(in the rows, 128 means zero)
Known rows, with every step that occurs:
P E F K S: [ 92  91  92 110  46 115 130 103 182 127 126 189 127 151 167 144 134 153
 172 115 184 113 100 107 141 148 145 129 142 134 128 126 156 107  96 163
 175 136 118 125 115  51 122 111 134 109  85 119 109 138 106 116 118 102
 110 126  75 119 111  81  83 116 115 118 103 159 132 107 103 118 103  78
 119 110 101  93 165]
S U P E F: [103  61  69 137  99  92 112 135 153 156 144 101 157 188 141 154 129 113
 197  89 138 126 164 135 119 155 125 134 159 118 162  70 109 128 145 128
 110 128 115 160 125  85 109 104 151 140  88 120 124 126 102 130 119  68
 122 162 123 118  87 206 120 124 166 107 127 175 124  71  79 123 139  82
 145 118 137 179 115]
E F Q P K: [123 120 131 154  92 120 122 122  67 117 129 149 125 111 154 143 120 137
 142  97  69 112 118 107 183 131 122 134 113  89 110 144 153  90  91 138
 129 145 108 138 112 147 127 132 140  90  99 178 122 117  83 145 109  72
 153 142 104 129 112 140 124 131 154 136 122 148 124 122 118 102 150 142
 184 110 149 136 120]
U P K: [124 139 113 179 120 100 110 146  84 165 135 139 128 141 138 180 128 145
 150  89 100 107 142 139 138 162 131 139 152 101 132 121  80 121 160 111
 101 151  95 142 141 143 102  93 144 124 120 101 154 126  92 120  98  96
  98 145 155 158 113 137 129 122 175 123 127 185 127 123 119 134 134 136
 143 135 137 120 109]
E F: [129  96  89 151 107 133 111  83 171 147 115 141 114 141 192 159 124 116
 130 112 139 103 128 106 140 170 122 122 107 127 113 131 119 138 145 151
 175 122 118 120 126 110 126 107 135  99  94 153 120 131  85 135 116  76
 126 133 113  96  96 105 110 114 152 127 129 158 150 112 146 124 121 110
 142 132 142 137 123]
U P K S: [108 148  96 133 112 100 124 137 112 144 134 155 132 138 133 183 135 144
 152  95 184 106 123 117 136 156 136 142 139 116 117 135  66 128 218 102
 130 168 104 149 127 105 110  91 137 134 125 102 132 127 103 115 105  95
  75 148 149 146 122 110 120 126 162 110 104 170 111 137 114 143 136 149
 135 127 129 119 117]
U S K: [118 117 110 122  88 125 125 130 122 157 101 147 191 149 132 199 134 118
 159 113 205  95 210 135 174 163 125  92 120 119 126 114 199 128 153 115
 115 105 116 120 170 130 121  94 130 180 135 134 155 163 111 133 102 111
 124 125 139 128 102 133  98 119 111 106 118 178 172 123  82 138 121 107
 117 124 128 159 112]
Q P E F K S: [ 92  88  95 106  39 115 135 114 170 106 123 188 142 155 136 151 136 159
 184 104 168 125  90 106 148 130 150 119 141 103 135 127 166 110  78 176
 170 142 123 144 119  76 115 125 131  83  79 133 116 135 101 122 110 113
 123 133  59 116  95  81 108 128 118 110  90 150 127  94 121 105 135 110
 150  95  82 106 143]
F Q: [144 148 157 141 133 149 119 151  91 131 100 199 143 119 172 157 122 134
 131 130 116 108 149 138 188 156 132 118 112 141 133 128 126 113 165 127
 100 107  98 110 145 149 126  94 129 106 120 116 125 127 110 130 122 100
 132 113 159 102 139 151 122 119 115 135 101 151 130 105 105 121 119 112
 128 145 128 134 134]
P K F E: [136 152 149 183 184  87 104 134 123 169 167 178 131 119 185 165 132 133
 128 106 102 121  71 161 149 163 146 130 158 138 126 123  53 120  42 109
 110 114  96 132 117 122 124 143 132 107 124 115 149 129 106 109 110  98
 106 148 136 148 130 107 145 133  97 143 103 160 146 163 115 126  84  87
 131 108 120 111 143]
U S E F: [133  94  89 118  93 122 143 112 172 137 130 138 165 160 137 163 115 103
 149  99 227 113 185  86 151 181 111  87  96 164  86  88 173 135 127 125
 126 135 107 113 121 107 116 123 123 154 103 133 109 143  81 126 110  99
 127 147 117 123  91 102  78 104 112 109 132 161 170 121  93 137 110  96
 136 121 129 192 105]
E F Q P K S: [116 120 112 106 106 114 138 120 103 100 134 153 132 114 151 130 126 149
 149  96 156 115 106  93 170 121 136 120 101 101  97 159 170  90 149 125
 154 165  93 141  98  93 136 123 129  93 111 154 105 121  90 138 120  79
 133 145 101 117 120 110 120 132 151 129 105 132 110 155 111 112 147 160
 173 103 133 127 141]
Q P K: [119 152 124 189 132 103 108 155  89 145 127 160 147 134 136 173 128 132
 131  82  65 100  98 128 146 142 128 163 131  52 139 135  85 123  86 135
 107 136 118 152 142 182 106 116 140  87 108 119 138 140  88 133  91  98
 138 147 130 152  96 116 160 131 151 111 108 163 146 126 154 116 158 138
 171 113 146 129 101]
Q P E F K: [104  94 114 158  53 114 126 110 140 112 126 172 143 157 138 156 125 152
 176  98  78 126 108 127 161 139 138 132 158  83 157 105 169 103  11 177
 145 119 126 139 135 117 105 125 140  81  72 147 129 130  96 126 102 107
 146 124  65 130  91  99 120 124 125 121 104 163 140  73 136  98 138  91
 161 103  96 109 125]
U S K F: [107 109  86 133 125 125 119 115  85 159 122 142 210 141 157 190 135 113
 155 109 237 133 173 155 167 182 130  92 120 143 117 105 196 141 144  96
 129  99 127 120 145  96 130 117 128 168 140 142 153 170 113 118  99  97
 112 133 134 165 109 106  86 127  86 108 127 174 160 150  92 137 107  98
 112 129 123 130 122]
P E: [131 138 134 162  91 101 111 140 139 147 120 184 141 172 162 149 129 135
 157 112 110 100 132 137 137 165 127 174 151 120 169 108  87 118 121 142
  70 105 132 131 143 127 108  89 144 101 102  80 123 134 102 116 106  87
 140 147 134 121 103 144 144 106 126 106 114 161 154  86 115 124 129  77
 122 137 129 124 137]
P K: [127 153 133 181 116 103 101 147 106 178 131 150 122 141 167 161 133 132
 128  91 110  84 114 130 136 163 121 160 142  94 123 138  73 124 108 126
 112 121 107 135 145 162 112 109 147 108 116 107 127 146  93 130 100  97
 127 138 135 155 117 123 137 120 152 122 126 168 162 130 123 129 123 109
 136 129 165 123 129]
S E F K: [114 111 118 148 109 126 131 115 169 160 120 150 143 144 160 142 111 135
 133 110 149 129 138 124 130 158 124  99 127 132 106  85 152 118  29 164
 159 120 114 120 133 121 111 139 122 119  68 132 127 143  90 131 109 120
 142 101 115 110 109 119  87 120  97 134 105 172 157  99 111 115  91  88
 143 126 106 138 115]
Q P K S E F: [116 121  85 117 134  80 142 128 177 133 150 110 158 156 130 136 115 126
 137  77 186 118 104  80 119 139 123 134 120  92 100 127 123 115 115 144
 153 168 116 158 105  96 111 149 121 100  84 124  98 144  81 132  98  80
 141 159 113 108  89 108 131 127 137 107  97 142 144 144 115 129 135 140
 175  98 140 150 111]

Rows:
[ 86  57  95 132  78 103 117 139 130 155 140 124 147 171 130 158 134 141
 189  82 121 134 146 153 133 143 133 118 176 110 155  65 157 111  49 138
 124 136 111 152 129  92 104 106 148 133  82 127 141 125 111 130 117 104
 107 125  99 134 102 192  92 136 141 122 111 191 124  59  72 116 125  74
 149 113 107 147 123]
S U P E F K
[121 144 121  84 115  97 150 164 149 141 151 137 141 129 156 109 108 134
 130 108 200 109 125  91 147 139 121 125 107 156  72 119 153  96 142 125
 133 155 101 126  95  77 131 141 122 131  97 116  89 129  90 133 119  80
 136 141 131  99 126 134  89 120 120 124 115 139 134 140  67 126 104 112
 139 113 152 156 151]
P K S E F Q
[130 126 144 143 139 100 141 149 107 130 140 124 152 130 130 125 103 132
 136  88  77 124 127 119 162 130 113 140 126 109  96 106 149  88  46 138
  98 139 103 149 110 145 113 152 129  93  80 141 115 125  81 144 102  75
 175 149 131 113 113 153 125 126 122 129 110 141 131 112  86 101 135 124
 183 109 145 162 115]
S E F Q P K
[141 154 153 146 143 144 132 148  75 107  92 206 169 123 143 160 122 143
 141 115  82 123 148 135 202 140 138 115 102 100 150 116 149 111 147 142
  79 121 112 132 147 166 121  98 127  82 112 130 132 123 104 135 115 105
 141 122 157 104 126 142 150 135 121 123  86 140 123  93 129 106 155 148
 165 129 105 138 113]
F Q P
[136 148 166 146 101 113 136 171  92 104 109 198 162 145 120 148 127 145
 166 112  58 122 151 144 186 136 138 160 136 103 171 109 166  94 109 150
  54 108 112 138 138 143 109 101 140  74 107 102 126 119 107 130 111  97
 163 148 138 106 117 164 143 123 113 113  95 142 128  62 103 103 152 113
 156 122 114 137 133]
F Q P E
[ 77  82  83 101  98 128 122 127 182 152 114 144 151 142 178 148 140 128
 150  96 226 122 119 109 135 143 141  76 113 105 127 127 169 127 107 142
 208 139 102 130 125  89 135 112 123 138  98 136 110 151 117 134 122 117
 102 106 111 102 117 154  84 150 125 125  89 164 137 124  93 125 112  98
 151 106 114 143 138]
E F K S U
[132 146 135 195 191  89 110 136 107 141 159 163 158 121 161 186 130 130
 139  99  71 140  60 159 164 146 155 129 150  99 144 122  80 115  29 124
 100 121 107 156 120 145 124 150 123  81 119 122 155 131 107 117  99  95
 115 156 124 151 117 105 164 146 102 137  92 155 138 158 130 118 116 119
 158  94 103 111 119]
Q P K F E
[136 117 137 116  92 107 158 150  77 103 138 131 167 126  95 138 114 127
 158  79 155 121 179  92 196 138 118 102 108 121  81 100 223  90  66 113
  92 161  95 133 110 129 118 141 127 127 110 146 114 126  75 138 101  89
 156 161 115 159 103 130  93 123 118 122 129 149 147 128  86 112 140 130
 176 101 136 185 102]
U S E F Q P K
[105 121  94 161 170 114 105 117 100 189 123 142 181 142 192 162 125 119
 140 121 168 129 122 179 135 175 125 123 143 130 131 109 130 139 127 120
 129  80 132 136 144 110 122 118 129 130 120 134 144 162 111 122 100  96
 128 123 147 126 117 109 113 137 103 122 114 165 146 145 111 138 101 109
 116 135 131 103 125]
S K F
[146 141 124 169 192 118 109 118 153 157 144 186 154 124 192 187 125 122
 138 137 127 137  89 160 165 174 154 100 133 164 144 117  77 135 104 120
 110  99 112 122 127 113 129 129 117  98 116 130 150 125 116 108 120 103
  99 132 150 105 133  89 135 134  86 140  93 150 139 145 112 126  83  93
 115 121  95 121 136]
K F E
[134 163 163 161 128 119 128 164  43 123 121 183 139 114 135 153 126 148
 133  97  54 111 121 129 191 133 134 148 121  73 135 133 136  94  96 126
  77 134  96 145 139 176 114 105 139  86 118 126 130 124  97 137 100  94
 141 136 140 144 127 155 151 135 138 127  99 151 128 118 124 100 150 142
 173 118 143 130 122]
F Q P K
[115 111  94 141 170 118 112 172 115 163 113 121 176 155 137 188 134 116
 156  83 157 128 168 146 138 159 135 107 140 105 160  82  97 149 189 105
  94 125  99 153 156 136 107  82 136 142 116 109 138 135 115 131 114 104
  99 136 179 123 112 204 130 142 161 114  96 179 121  98 104 134 143 117
 150 127 122 171  94]
S U P
[132 110 117 139 109 149 131 101 105  96 106 170 141 122 157 150 116 132
 146 119  93 129 139 112 189 142 133 106  93 110 123 131 169 111 134 143
 140 125 111 133 122 126 126 114 129  79  93 178 113 111  91 138 121  86
 149 119 113  90 104 131 118 130 139 137 104 137 122 111 137 106 146 145
 173 119 116 145 121]
E F Q P
[130 173 152 112 159  99 158 201 106 121 124 157 188 133 107 130 122 148
 131  98 151 125 131 110 163 123 134 140 113  97 113 116 148  93 140 131
  79 154  96 154 122 131 110 128 113 107 106  90 111 135 102 132 104 107
 143 153 157 112 134 149 136 134 115 107  76 133 125 128  80 117 138 141
 173 106 126 146 126]
F Q P K S E
[105 121 130 137 137  98 133 164  48 130 124 159 206 144 136 142 123 143
 168 115  97 154 131 194 174 139 138 141 155 120 175  97 180  89  69 135
  64  74 136 153 133 106 117 131 131  95 113 124 149 145 118 122 107  86
 163 145 136 134 126 155 134 132  81 117  96 146 121  89  66 102 130 102
 143 121 107 109 140]
S K F Q P E
[ 80  74  52  89 109 134 129 122 156 139 124 127 152 141 146 180 136 134
 172  92 233 140 136 121 138 141 147  65 125 117 117 101 168 129 158 122
 202 162  91 144 125  86 125 101 122 150  99 138 127 134 119 128 124 120
  74 115 117 108 118 154  80 148 140 124  90 174 105 115  96 130 122 119
 150 108  90 141 119]
E F K S U P
[112 144 101 183 151 104  96 120  78 177 147 149 125 131 192 161 129 133
 131  98 135 120  82 153 125 181 129 169 146 123 121 129  77 135 131 102
 121 113 125 133 120 137 120 133 143  98 122 117 130 151  99 111 102  91
 119 153 128 179 122  90 134 129 128 124 130 162 139 160 134 133 111  97
 135 136 162  93 137]
P K F
[120  92  96 155  80 103 117 104 167 119 128 156 146 166 148 147 122 131
 173  89  93 115 123 111 150 149 124 150 137  97 160 115 136 117  77 160
 132 125 137 149 124 120 110 113 143  75  79 135 119 129  84 129 106  71
 157 159  86 114  75 112 141 111 151 113 119 149 143  85 131 111 155 103
 160 114 123 138 115]
Q P E F
[ 91  82  77  99  39 112 142  99 162 125 137 167 131 154 135 167 136 161
 192 107 187 125 126 120 144 146 149 109 154 140 126 112 153 107 137 147
 165 157 107 136 116  42 111 102 132 127  89 117 139 124 103 109 119 101
  82 124  85 108 114  88  83 119 131 117 106 169 104  83  91 122 114 110
 124 118  82  96 143]
U P E F K S
[113 147 119 139 120  99 117 139 137 154 132 169 127 137 169 157 134 135
 134  91 180  89 103 108 135 150 133 148 126  99 106 149  75 125 188 115
 139 149 102 129 131 113 124 101 139 119 125  93 119 145 102 122 103 102
 104 146 126 142 121 102 136 122 148 108 111 155 140 154 117 141 120 119
 132 122 150 111 140]
P K S
[ 75  74 101  99  77  99 120 144 179 146 130 152 143 166 163 135 138 130
 178  88 213 114 113 120 121 130 141 113 147 117 147 104 162 117  75 147
 162 131 107 138 118  74 124 113 138 136  87 117 106 143 118 128 123 109
 118 128  89 116 108 168  90 131 120 109 100 161 143  94  77 115 110  62
 144  99 119 139 159]
P E F K S U
[109 109 127 107  96 111 144 157  30 109 126 163 230 141 111 161 128 138
 199 113 153 144 181 168 205 146 138 112 134 125 151  95 252  92  95 112
  34  96 118 139 131  88 122 118 128 138 138 133 149 150 113 119 103  95
 148 157 116 170 121 131 103 128  71 102 111 150 134 105  59 104 137 107
 140 116 104 137 126]
U S K F Q P E
[115 143 102 185 156  99 103 125  59 157 140 154 164 132 164 163 127 139
 139  80 110 140  70 139 136 161 133 154 142  75 142 128  94 124  98 111
 111 121 131 153 126 154 112 135 138  71 113 121 136 149  97 111  87  87
 129 163 127 178 109  92 146 145 133 121 111 157 135 163 156 126 148 124
 175 120 142 101 113]
Q P K F
